In the rows, zero is written as 128.
Known rows, with every step that occurs
lukel/mepil: [114 117 157 114 103 113 157 108 147  83 125 117 115 136 135 134 141 147
 124 121 128 147 133 118 143 141 142 124 103 148 134 160 115 121  94 122
 106  95]
relafa/gofil/fiset/mepil/beze/funur: [137 108 159 105  93 118 135 113 143 136 114 126 130 132 130 118 170 141
 163 138 110 148 157 121 182 148 115 162 118 119 136 143 151 120  86 138
 121 112]
tipa/dobok/beze/binu: [142 108 177  98 103 135 158 144 145 122 107 154 134 120  91 136 182 129
 107 130 112 137 160 142 140 136  96 133 129 113 128 142 151 115  96 116
 109 134]
funur/lukel/mepil/beze/binu: [ 91  95 189  79 124 100 154  91 127  72  90  81 124 124 159 138 135 139
 126 160 130 130 127 110 150 124 123 116  76 117 116 123 128 132  83 128
 128  95]
fiset/mepil/beze/binu: [128 131 174  92 117 116 146 125 153 125  83 137 138 123 115 104 168 109
 129 141 109 132 155 135 149 138 100 121 115 114 110 139 143 131  93 143
 128 114]
mepil/fiset/binu/lukel: [153 110 180 113 125 115 122 101 168 124  93 146 123 117 125 107 134  90
 103 134 122 165 129 153 178 139  79 110 148 122 151 111 174 147  99 139
  87 154]
kede/beze/funur/lukel/mepil/fiset: [112  78 182  95 129  91 133  91 118  89 129  84 116  95 155 157 135 127
 126 141 145 149 136 126 178 132 113 128 114 142 135 116 149 148  99 113
 107  94]
lukel/gofil/vipak/dobok/tipa: [157  63 151  96  86 120  94 122 162 105 152 113 110 122  98 161 112 146
 107 154 213 133 144 113 201 102  41 109 108 149 147 116 166  96 120 153
 153 119]
beze/funur/lukel/mepil/fiset/binu: [121  83 196 101 115 105 133  81 129  89 119  87 109 115 152 131 138 126
 114 128 147 148 124 119 177 152 126 119 110 119 143 103 160 140  87 122
  96 103]
gofil/tipa: [131  94 163 107 105 133 111 106 154 115 129 144 131 123 112 116 146 110
 111 129 146 138 150 132 167 123 115 117 123 159 125 139 141 126  97 124
 135  94]
vipak/dobok/relafa/funur: [121 127 152 100 119  75 115 140 190 109 122 111 124 130  62 107 108 138
  84 127 197 140 146 159 153 124  95 105 122 128 120 152  83  79  96 153
 128 122]
fiset/binu/relafa/funur/lukel: [114 130 185 101 137  93  91 106 178 118 113 144 126 122 122 106 101 133
 118 143 128 138 139 131 132 123 127 117 107 126 107 112 115 103  99 141
 113 141]
dobok/beze: [136 111 155 118 106 129 136 124 153 115 133 151 128 125 100 121 149 132
 118 149 116 138 154 139 145 125 118 126 121 139 123 148 124 116 110 112
 132 133]
vipak/dobok: [118 103 158 118  90 100 123 125 173 101 117  93 113 108  90 114 120 134
 118 152 161 137 139 132 162 128 114 106 112 129 122 138 124 100  93 132
 145 123]
relafa/kede/beze/funur/lukel/gofil/fiset: [135  61 182  91 132  85 109 120 110 117 141 110 124  93 146 191 148 135
 145 146 137 146 150 141 180 126  91 166 107 149 147 105 183 135 118 116
 123 125]
beze/binu: [133 119 172 103 111 120 143 138 148 116 102 125 134 118 110 111 150 123
 124 150 109 129 140 140 143 125 107 108 113 123 123 138 139 118 107 148
 119 126]
tipa/binu: [139 118 173 119 104 133 128 136 155 119 113 144 128 110 123 122 138 123
 126 123 124 144 138 146 155 133 125 115 112 142 132 147 127 136 114 132
  97 117]
funur/lukel/gofil/vipak/dobok/relafa/mepil/beze: [135  61 158  89 109  86  91 127 158 126 127  87 116 103  93 170  99 164
 130 168 219 151 148 121 184 122  29 121  83 120 140 105 171  91 132 156
 156 134]
gofil/fiset/binu/keti: [133 101 179 101 125 110 131 118 179 140 122 144 130 161 102 121 138 131
 118 129 113 150 143 151 127 168  84 118 109 138 146 115 170 118  95 150
  78 138]
gofil/vipak/dobok/beze: [130  74 148 118  85 110 120 118 181 124 141 123 112 134  73 127 130 161
 113 162 167 120 155  97 166  99  69 120 101 131 118 126 161  93 111 126
 158 138]
beze/binu/relafa/funur: [114 135 183  98 123 103 126 140 162 118 111 163 135 117  93 107 122 128
 106 141 120 132 147 139 125  93 111 119 125 134 108 145  98 100 116 165
  99 125]
gofil/fiset/binu/relafa/kede/beze/funur: [124  91 172 115 109 118 119 100 151 139 120 132 142  99 121 137 153 127
 157 128 135 145 148 120 158 137 102 169 120 167 146 138 153 132  88 135
  83 131]
gofil/fiset/binu/lukel/mepil/beze: [104  98 177 103 113 108 162  57 159  90  88 117 115 155 167 129 140 131
 117 119 126 162 115 112 162 137 103 136 106 141 150 126 164 144  60 139
  72 119]
lukel/mepil/beze: [ 99 112 166 108 103 116 165  90 143  76 107 119 121 134 142 134 136 141
 126 129 139 151 137 113 143 133 131 130  94 145 121 154 103 134  95 119
 106  88]
binu/fiset/mepil/beze/funur: [135 120 172  98 102 130 130 108 154 114 104 154 140  96 130 113 166 141
 155 174 145 143 145 120 145 149  98 140 128 125 120 154 134 122  87 135
 115 113]
relafa/funur/lukel/gofil/fiset/binu/vipak: [125  94 224  77 139  74 103 114 157 126 130 159 104 159 127 155 118 124
  84 133 134 144 143 154 138 144  76 134 119 135 117  89 156 112 119 147
 106 140]
mepil/fiset/binu/lukel/gofil/vipak/dobok: [160  57 188 102 106  99  98 107 175 125 114 135  97 115 101 153 125 121
  93 145 184 162 132 126 201 115  13 119 133 115 151  90 230 127 118 155
 104 159]
kede/beze/funur/lukel/gofil/fiset: [133  63 180  92 132  94 113 119 115 115 143 101 114  88 155 186 144 137
 138 153 137 149 142 150 163 125  78 138 107 149 137 102 195 131 122 127
 116 130]
tipa/dobok/beze/funur/lukel/mepil/fiset: [123  66 188  99 112 112 154  99 114  89 137 113 104 105 129 168 162 138
  94 122 151 153 148 127 173 138 114 144 130 120 152 114 162 133  99  87
  98  98]
mepil/fiset/binu: [144 118 178 117 109 123 126 118 160 135 118 143 119 117 100 108 146  96
 106 120 132 159 150 150 172 156 106 115 135 129 131 121 147 140 108 132
  85 127]
relafa/kede/beze/binu/lukel/gofil/tipa/dobok: [162  66 204  63 134 120 112 121 129 115  87 179 152 102 131 192 187  95
 113 113 139 158 153 150 189 122  54 170 148 135 155 128 201 152  73 123
 115 121]
vipak/dobok/relafa: [130 105 139 110 107 105 121 131 180 106 119  75 121 106  80 118 123 135
 108 150 203 142 136 156 156 144  80  98 115 135 142 159 115  92 101 141
 135 127]
lukel/mepil/fiset/binu/vipak: [121 100 206 101 107 119 148  89 158 103 114 139 107 151 125 131 143 108
  93 121 147 156 134 130 150 172  93 127 136 145 138 138 128 142  98 132
  85 104]
relafa/kede/beze: [135 122 156 111 118 103 125 126 155 124 113 141 147 115 114 136 146 121
 149 133 116 142 160 134 161 138 121 149 115 148 124 147 114 133  98 112
 129 126]
funur/lukel/mepil/beze/binu/relafa/gofil/tipa: [ 91  62 189  64 109 134 104  69 125  78 105  95 137 113 159 144 142 138
 151 177 157 138 133  87 186 115 130 151  87 135 128 149 117 122  53 135
 143  75]

Rows
[117  85 177 104 120 107 130  92 134  92  96  94 133  97 155 125 120 135
 138 175 136 131 132 124 149 117 101 113  92 119 115 105 145 131 122 118
 145 125]
mepil/beze/funur/lukel
[137  96 180  87 118  98 107 109 196 123  89  99 144 130  87 132 135 116
 122 149 203 136 142 147 154 181  49 137 122 142 136 153 109 113  69 136
 145 144]
fiset/binu/vipak/dobok/relafa/kede/beze
[146  33 192  84 120 131  92  98 108  93 148 142 125  96 132 166 157 127
 107 161 162 134 146 138 178 105  92 137 120 141 131 110 184 127 110 105
 165 107]
dobok/beze/funur/lukel/gofil/tipa
[122  83 197  91 128  90 123  81 126  99 113  97 130 111 150 151 148 118
 137 121 142 149 140 114 196 156 129 157 110 128 142 107 146 155  68 107
 105 103]
relafa/kede/beze/funur/lukel/mepil/fiset/binu
[139  96 164 102  79 131  97 120 165  96 123  97 127 104 105 118 109 114
 107 140 194 133 130 137 210 120 111  97 118 148 150 136 105 114  72 148
 135 103]
vipak/dobok/tipa/binu
[167  92 144 105  83 169  80 118 167 137 142 148 141 119 132 135 115 151
 161 158 163 136 142  97 201 107  78 138 107 157 164 155 126 109 114 162
 112 120]
dobok/tipa/binu/relafa/gofil/vipak
[130  91 170 102 132  98 115 107 140 108 110  90 138  90 154 138 128 136
 152 166 123 129 137 133 148 126 102 116 102 131 118 111 156 128 107 119
 147 134]
kede/beze/funur/lukel
[167 108 122 108 110 131 115 134 178 148 130 121 137 147 110 129 140 170
 155 153 157 141 151 119 160 144  57 132  98 125 148 162 142  92 132 149
 126 142]
dobok/relafa/gofil/vipak
[151  97 164  97  89 146 111 123 155 128 120 153 136 129 112 139 172 129
 136 114 136 155 163 127 185 154 123 154 129 127 137 152 143 113  73 112
 128 100]
relafa/gofil/tipa/dobok
[130  79 157 100  78 120 102 132 179 130 117  98 125 113  86 126 126 170
 159 190 161 124 142  83 174 101  68 133  95 117 129 148 151  77 100 171
 148 141]
beze/binu/relafa/gofil/vipak/dobok
[110  30 176 101  94  88 124  83 139  92 154  74  93 119 107 154 122 163
  98 162 197 126 141  83 199  95  76 127 101 123 137  95 181 111 106 116
 142 103]
gofil/vipak/dobok/beze/funur/lukel/mepil/fiset
[121  92 189 101 111 119 162  55 148  64  63 117 135 133 181 121 141 140
 132 134 130 151 101 105 150 130 100 132 105 119 141 129 156 146  68 134
  98 124]
fiset/binu/lukel/mepil/beze/funur
[134 117 167 109 108 119 144 108 148 114  96 134 136 112 130 108 159 124
 137 135 123 137 151 130 146 137 102 129 119 124 117 137 145 133 108 127
 131 112]
fiset/mepil/beze/funur
[154  84 160  89 136  70 100 131 190 114 120 142 115 138  90 155 100 158
  80 139 210 147 133 145 162  88   5 115 125 122 144 126 170  85 132 170
 122 155]
binu/lukel/gofil/vipak/dobok/relafa/funur
[127 105 178  87 121 112 109  97 148 109 103 123 135  87 152 120 148 146
 159 196 146 134 139 117 151 147 100 130 113 112 120 125 147 121  87 127
 139 120]
binu/fiset/mepil/beze/funur/lukel
[124 124 169 104 107 120 116 144 148 141 109 140 152  84  98 126 136 126
 163 152 103 148 151 132 147 120 107 133 125 149 127 150 125 110  94 167
 113 132]
kede/beze/binu/relafa/mepil
[112  72 195  90 110 138 130  59 142  71  85 145 133 129 173 139 138 110
 106 115 159 154 115 115 188 105 111 134 114 158 146 145 144 165  64 126
  98  73]
gofil/tipa/binu/lukel/mepil/beze
[124 100 170 110 122 103 149  93 145  87 115 127 108 122 143 136 129 113
  98 127 134 168 122 137 179 122 102 120 142 140 163 138 149 144 101 128
  82 111]
binu/lukel/mepil/fiset
[134  36 218  78 117 139  92  94 104  88 111 136 132  80 163 169 142 112
 115 143 180 145 135 139 188 107  88 136 102 142 127 104 175 161 114 121
 128  85]
mepil/beze/funur/lukel/gofil/tipa/binu
[125  69 188  85 104  96 103 144 164 119 144 174 114 121  54 157 129 161
  88 158 181 128 162 112 151  60  45 140 115 128 104 129 150  80 124 165
 129 138]
lukel/gofil/vipak/dobok/beze/binu/relafa/funur
[ 80  87 184  84 124 113 143  84 130  70  96  84 123  99 159 143 124 141
 132 175 146 136 123 106 137 112 114 122  82 135 124 138 118 129  93 136
 116 100]
funur/lukel/mepil/beze/binu/relafa
[142  99 178 108 107 121 129 126 145 129 139 146 106 129 118 151 159 125
 115 113 132 164 144 152 157 157  97 136 116 146 142 125 180 125 107 141
  79 132]
lukel/gofil/fiset/binu
[ 87 117 190  81 136  81 128 109 145  82 116 117 120 125 134 131 110 150
 108 145 129 128 129 116 131  98 139 122  99 129 115 134  99 101  90 150
 108 101]
beze/binu/relafa/funur/lukel/mepil
[112  74 164  97  75 121 113 130 155 124 138 101 117 107  69 128 150 149
 137 186 150 137 147 117 187 110 108 152 119 130 142 159 129  79  62 154
 135 135]
vipak/dobok/beze/binu/relafa/gofil/fiset
[136  85 204  73 134  95  92 126 139 111 135 178 117 124 116 174 140 121
  78  97 159 153 167 153 167 121 103 139 129 129 115 102 158 114 106 113
 122  96]
relafa/funur/lukel/gofil/tipa/dobok
[116  66 182 102 115 106 141  90 112  84 146 103 108 109 135 147 144 135
 102 149 148 144 138 125 180 120 124 131 120 131 144 117 145 134 104 100
 119  99]
dobok/beze/funur/lukel/mepil/fiset
[127  78 165  86 146  87 129  98 121  97 129  74 133  97 139 167 141 125
 123 132 187 150 141 142 189 148  93 148 117 145 166 139 124 143  99 110
 104  94]
dobok/relafa/kede/beze/funur/lukel/mepil/fiset
[124 111 170 105 110 121 128 132 145 118 107 138 143  98 104 123 142 121
 137 158 127 132 146 127 146 114 110 141 118 142 140 156 114 117 113 143
 114 126]
beze/binu/relafa/kede
[ 91  97 172  97 120  99 147  79 138  70 107  87 116 125 164 140 120 144
 129 153 139 142 131 110 150 132 135 121  79 133 119 127 118 132  93 109
 128  95]
funur/lukel/mepil/beze
[ 82  86 188  83 123 101 139  84 125  75  94  93 133 103 152 150 128 138
 140 170 145 133 131  99 154 112 127 150  81 136 133 140 105 132  87 124
 123  96]
funur/lukel/mepil/beze/binu/relafa/kede
[175  53 178  88 101 116  81  93 171 116 126 125 108 120 109 151 112 107
  82 148 214 156 129 125 237 108   4 108 142 131 173  83 212 124 100 166
 115 147]
mepil/fiset/binu/lukel/gofil/vipak/dobok/tipa
[104 107 185  84 145  77 100 115 145 128 142 162 104 112 123 159 124 125
 104 131 143 158 166 149 150 110  94 150 120 146 118 114 146 117 124 142
 100 114]
binu/relafa/funur/lukel/gofil/fiset/mepil/beze
[143  95 159  92  97 112 109 128 187 111 109  84 127 131  90 125 122 145
 130 182 194 142 134 147 160 168  62 126 122 125 146 175  93  81  94 149
 164 140]
binu/vipak/dobok/relafa/gofil
[137 105 164 113 114 116 135 120 146 111 111 121 143  99 131 131 147 133
 147 143 121 136 143 136 142 127 100 125 117 143 118 138 141 130 108 128
 122 128]
kede/beze/funur
[149  67 151  95 108  84  81 144 161 134 147  85 110 105  86 169 100 170
 129 158 205 148 143 129 183 128  41 114  92 121 154 109 183  75 134 158
 157 140]
funur/lukel/gofil/vipak/dobok/relafa/mepil
